What can hang from each mark
Q597: Q582
Q582: Q383 Q597
Q695: Q716
Q716: Q695 Q913
Q383: Q582
Q628: Q538 Q597 Q755 Q913
Q788: Q628
Q650: Q383 Q695
Q755: Q628
Q812: Q628 Q650

Every row comes from one small tree of marks. The marks that hang from a mark follow it in brackets, in the order of their numbers. Every link used is in the known rows. Which tree was each row made from?
Known rows
Q582(Q383): [ -6.0 -27.6 -50.3   3.2  -9.7 -12.7   0.9  -0.2  12.2  25.9 -20.1   9.1
 -14.6  24.4  10.3 -14.7 -10.3  -7.2  20.8  19.4  11.5 -31.8   8.8]
Q788(Q628(Q597 Q755 Q913)): [ -3.3 -28.6 -34.8  16.4 -30.2  -0.4   8.8  16.4  21.6  12.6   9.7   8.8
 -10.4   2.7  -4.1 -10.6   7.1  -3.2  39.7   8.2  20.6 -49.7  21.2]
Q788(Q628(Q597(Q582) Q913)): [ -3.2 -27.5 -46.0  22.8 -33.0 -23.9  15.1  -0.4  12.0  20.5  10.5   8.5
  -1.8  13.4   1.0  -9.0   1.8   6.7  31.3  11.0  24.8 -59.1  12.2]
Q788(Q628(Q538 Q597(Q582) Q913)): [ -3.7 -40.3 -47.8  22.7 -36.5 -16.4  20.4  -0.4  11.2  26.1  24.4   9.3
  -2.2  13.3  -8.6 -11.4   0.2   6.3  39.4  10.8  29.6 -62.0  21.2]
Q755(Q628(Q538 Q597(Q582) Q913)): [-14.5 -50.2 -53.9  14.1 -34.4   2.2  21.9 -26.6  16.8  22.8  26.9   6.4
 -21.1  24.5 -16.0   3.4 -10.3   1.2  44.7  12.0  32.5 -73.2  24.4]
Q628(Q597): [ -9.1 -31.9 -45.0  13.0 -23.8 -16.6  -2.1   3.7  12.7  18.2  -2.1  17.6
 -12.5  25.3   3.0 -14.2  -9.4 -10.5  35.8  16.3  20.5 -51.8  15.2]
Q788(Q628(Q538 Q597(Q582(Q383)) Q755 Q913)): [ -0.6 -42.2 -44.1  17.6 -32.5 -10.0  19.2  -0.5  19.3  29.9  16.7   1.8
  -8.9  -2.0 -11.5  -7.6   3.5  11.5  45.4  12.1  24.9 -50.2  22.7]
Q650(Q695(Q716(Q913))): [-14.2 -33.6 -44.9   8.2 -21.5 -13.4  -1.0  22.4  29.8  41.9 -31.2  11.2
 -11.7  22.9  14.1  -7.3 -20.9 -20.7  25.1  14.3   1.1 -34.1   8.4]
Q812(Q628(Q597 Q755) Q650(Q695(Q716))): [-29.8 -33.3 -19.0  14.1 -34.2   3.9 -17.4  22.6  15.9  37.8  -0.5  15.1
 -16.5  28.4   2.1 -19.5 -26.1 -15.8  45.7 -14.3  10.7 -48.2  11.6]
Q383(Q582): [ -8.3 -23.2 -55.5   9.7 -10.6 -17.4   1.6  -0.1   9.9   5.6  -5.9  10.7
 -11.6  30.0   2.8  -6.4 -12.6 -17.0  29.0  10.7  16.5 -39.4   8.1]
Q716(Q695 Q913): [-11.3 -27.5 -62.0  21.7 -25.1 -11.6  16.9   8.7  19.9  15.3 -31.1   7.6
  -7.9  22.5  12.8  -9.1  -8.1 -16.2  16.5  15.2  16.1 -50.6  23.1]
Q582(Q383 Q597): [ -5.5 -21.7 -50.8  10.1 -15.8  -8.5  -1.1  -6.8  18.2  25.3 -20.7  -0.1
 -17.5  12.9   3.0 -23.0   0.8 -12.5  31.5  15.8  13.4 -29.3  14.3]
Q812(Q628): [-19.7 -23.9 -52.4  -1.2 -12.3  -2.7   2.3   3.3   9.9  16.4  -5.8  16.1
 -14.4  33.4   6.0 -24.0 -13.4  -9.6  22.2   5.8  21.7 -50.1  11.8]
Q650(Q383(Q582(Q597))): [ -7.3 -11.8 -51.7  15.8 -24.7 -23.4   5.1  -2.8  24.0  16.0  -3.3   2.7
  -7.8  21.2  -5.6 -25.0  -3.5 -23.3  43.2   8.0  21.1 -26.2  19.6]
Q788(Q628(Q538 Q597)): [ -4.2 -39.8 -42.6  18.6 -30.1 -12.2   4.8   8.5  17.2  22.8   7.5  14.2
  -3.6  14.4  -3.8 -21.8   2.2  -8.4  32.7  15.3  31.1 -55.8  24.6]
Q628(Q538 Q597(Q582) Q755 Q913): [ -7.4 -48.1 -47.7  15.8 -35.1  -5.9  14.8  -6.2  15.2  27.9  30.7  11.8
 -15.3  12.6 -10.5  -1.7 -10.8  -1.5  56.9   2.5  23.5 -59.9  25.3]
Q695(Q716): [-10.6 -25.6 -50.3   1.3 -13.2 -13.1  -4.6  12.3  13.9  31.9 -16.4  15.5
 -15.1  27.1  15.5  -3.3 -22.1 -16.7  23.0   8.5   3.1 -43.4   1.7]
Q812(Q628 Q650(Q383)): [-28.7 -15.7 -35.5   9.4 -27.1  -6.7  -2.8   8.4   8.3  24.4  -3.7  10.6
 -13.2  46.2   5.7 -36.0 -16.5 -12.2  22.1  -3.8  28.7 -44.9  18.0]
Q812(Q628 Q650(Q383(Q582(Q597)) Q695(Q716(Q913)))): [-36.3 -14.4 -37.4  19.3 -36.6 -10.3  -4.0  15.8  27.5  32.1 -13.1  -5.5
 -15.7  29.6 -13.2 -35.5 -18.0 -30.3  41.8  -7.7  15.4 -33.6  15.7]
Q628(Q913): [ -8.1 -28.9 -48.2   6.4 -17.8  -1.1  11.1   4.8   8.6  17.6   4.6   9.5
 -16.5  30.1   5.2  -9.9  -9.4  -8.6  31.2   9.0  10.7 -44.2  14.7]
Q755(Q628(Q538 Q597(Q582(Q383)) Q913)): [-12.6 -52.3 -54.6   9.9 -30.3   1.5  23.6 -27.4  16.5  27.4  20.1  -0.8
 -25.5  21.0 -21.1   1.8  -8.3   4.7  44.5  17.7  26.2 -65.6  21.6]

Write each row's tree
[ -5.7 -35.7 -45.9  13.7 -25.8 -14.4  10.5  -5.5  16.3  26.8   8.7   5.0
 -18.2   6.9  -5.9   0.0  -8.2   7.0  47.9   9.7  14.6 -47.5  12.9]
Q628(Q597(Q582(Q383)) Q755 Q913)
[ -8.1 -48.9 -41.1   9.1 -31.2   9.8  11.6   6.6  15.3  22.9  29.7  12.8
 -21.9  15.8 -14.6  -8.7  -7.5  -9.2  59.3   4.9  21.1 -56.1  30.3]
Q628(Q538 Q597 Q755 Q913)
[-27.4 -43.5 -44.2  17.1 -30.7 -12.9  -0.8 -11.6  -2.7  28.8  14.0   7.2
 -19.5  34.8 -15.5 -22.9 -17.5   5.1  36.8   0.7  35.5 -65.3  17.8]
Q812(Q628(Q538 Q597(Q582(Q383))) Q650)
[-30.3 -31.2 -11.8  13.8 -47.6   7.5  -3.0  28.7  19.5  43.6  18.2   9.1
 -17.6  30.7  -6.3 -27.7 -25.6 -10.7  58.4 -13.6   8.4 -43.7  21.2]
Q812(Q628(Q597 Q755 Q913) Q650(Q383 Q695(Q716)))
[-27.5 -14.5 -28.2  24.5 -36.7  -9.9  -2.6   3.9  16.6  24.0   1.1   0.0
  -4.9  36.3  -7.6 -45.8 -10.3 -21.1  45.4 -11.2  25.1 -24.0  22.3]
Q812(Q628 Q650(Q383(Q582(Q597)) Q695))
[-15.3 -37.5 -45.0   9.3 -28.4  12.2  12.2 -11.7  19.1  10.3  11.6   4.8
 -27.7  25.8 -10.4  -2.6  -5.7  -7.2  41.2  15.2  22.7 -64.5  18.7]
Q755(Q628(Q597 Q913))
[-31.5 -37.0 -26.9  10.7 -38.5   3.5   9.5  19.0   7.8  36.6  27.4   4.3
 -12.8  47.8 -15.3 -28.5 -32.4 -16.5  51.3 -12.2   9.0 -36.3  20.1]
Q812(Q628(Q538 Q913) Q650(Q383(Q582) Q695(Q716)))
[-15.6 -45.8 -52.5   1.8 -22.1  22.0  21.4 -13.4  16.9  18.3  16.3   1.7
 -25.8  30.3  -9.0  -3.3  -9.0 -12.2  33.8  10.9  23.9 -57.0  26.3]
Q755(Q628(Q538 Q913))
[-13.8 -34.9 -52.5  14.0 -31.1  -3.7  17.2 -22.5  16.6  17.4  13.6   5.8
 -21.1  25.1  -7.4   5.2  -8.5   2.7  38.4  13.3  26.4 -68.9  14.5]
Q755(Q628(Q597(Q582) Q913))
[-31.2 -31.0 -21.2   6.8 -27.2  17.2  -3.8  24.5  10.5  37.0   4.7   8.7
 -21.4  32.5   6.2 -15.1 -27.2 -12.4  40.3 -18.6   0.9 -39.4  11.8]
Q812(Q628(Q755 Q913) Q650(Q695(Q716)))
[ -8.4 -43.2 -49.7  17.4 -30.4 -17.2   4.6  -7.4  18.3  32.6  14.2  18.6
  -9.9  11.8  -3.9  -2.6 -13.2  -4.5  49.3   6.3  28.0 -58.2  23.4]
Q628(Q538 Q597(Q582) Q755)
[-15.1 -48.6 -47.2   9.8 -28.6   6.6   7.3 -14.5  22.3  19.2  10.3  11.6
 -23.0  24.6 -12.7  -6.6  -8.3 -13.0  37.4  16.7  32.8 -65.3  26.7]
Q755(Q628(Q538 Q597))
[-32.6 -52.6 -22.7  14.8 -42.3  14.3   1.7  19.1   2.9  37.7  30.5   9.2
 -22.7  41.8 -14.5 -27.0 -27.7 -12.2  53.4 -11.8  11.1 -58.6  21.1]
Q812(Q628(Q538 Q597 Q913) Q650(Q695(Q716)))
[-26.7 -52.7 -29.0  20.2 -40.1  -0.8  10.9  -6.0   0.6  38.7  27.3   3.7
 -16.2  38.5 -17.6 -29.4 -18.8   8.4  51.6  -3.6  23.4 -53.3  22.8]
Q812(Q628(Q538 Q597(Q582(Q383)) Q913) Q650(Q695))
[-28.3 -22.7 -37.4  14.6 -38.6  17.0  10.9   3.2  15.4  14.2  35.2  -7.4
 -23.3  26.9 -29.9 -34.2  -7.2 -21.8  60.9 -21.2  29.8 -42.4  35.1]
Q812(Q628(Q538 Q755 Q913) Q650(Q383(Q582(Q597))))
[-26.7 -16.6 -22.9  21.2 -39.9   8.8   5.8   9.4  20.8  22.5  17.5  -4.6
 -13.6  27.7 -15.7 -36.6  -9.7 -19.4  60.1 -20.4  20.0 -24.0  28.9]
Q812(Q628(Q755 Q913) Q650(Q383(Q582(Q597)) Q695))
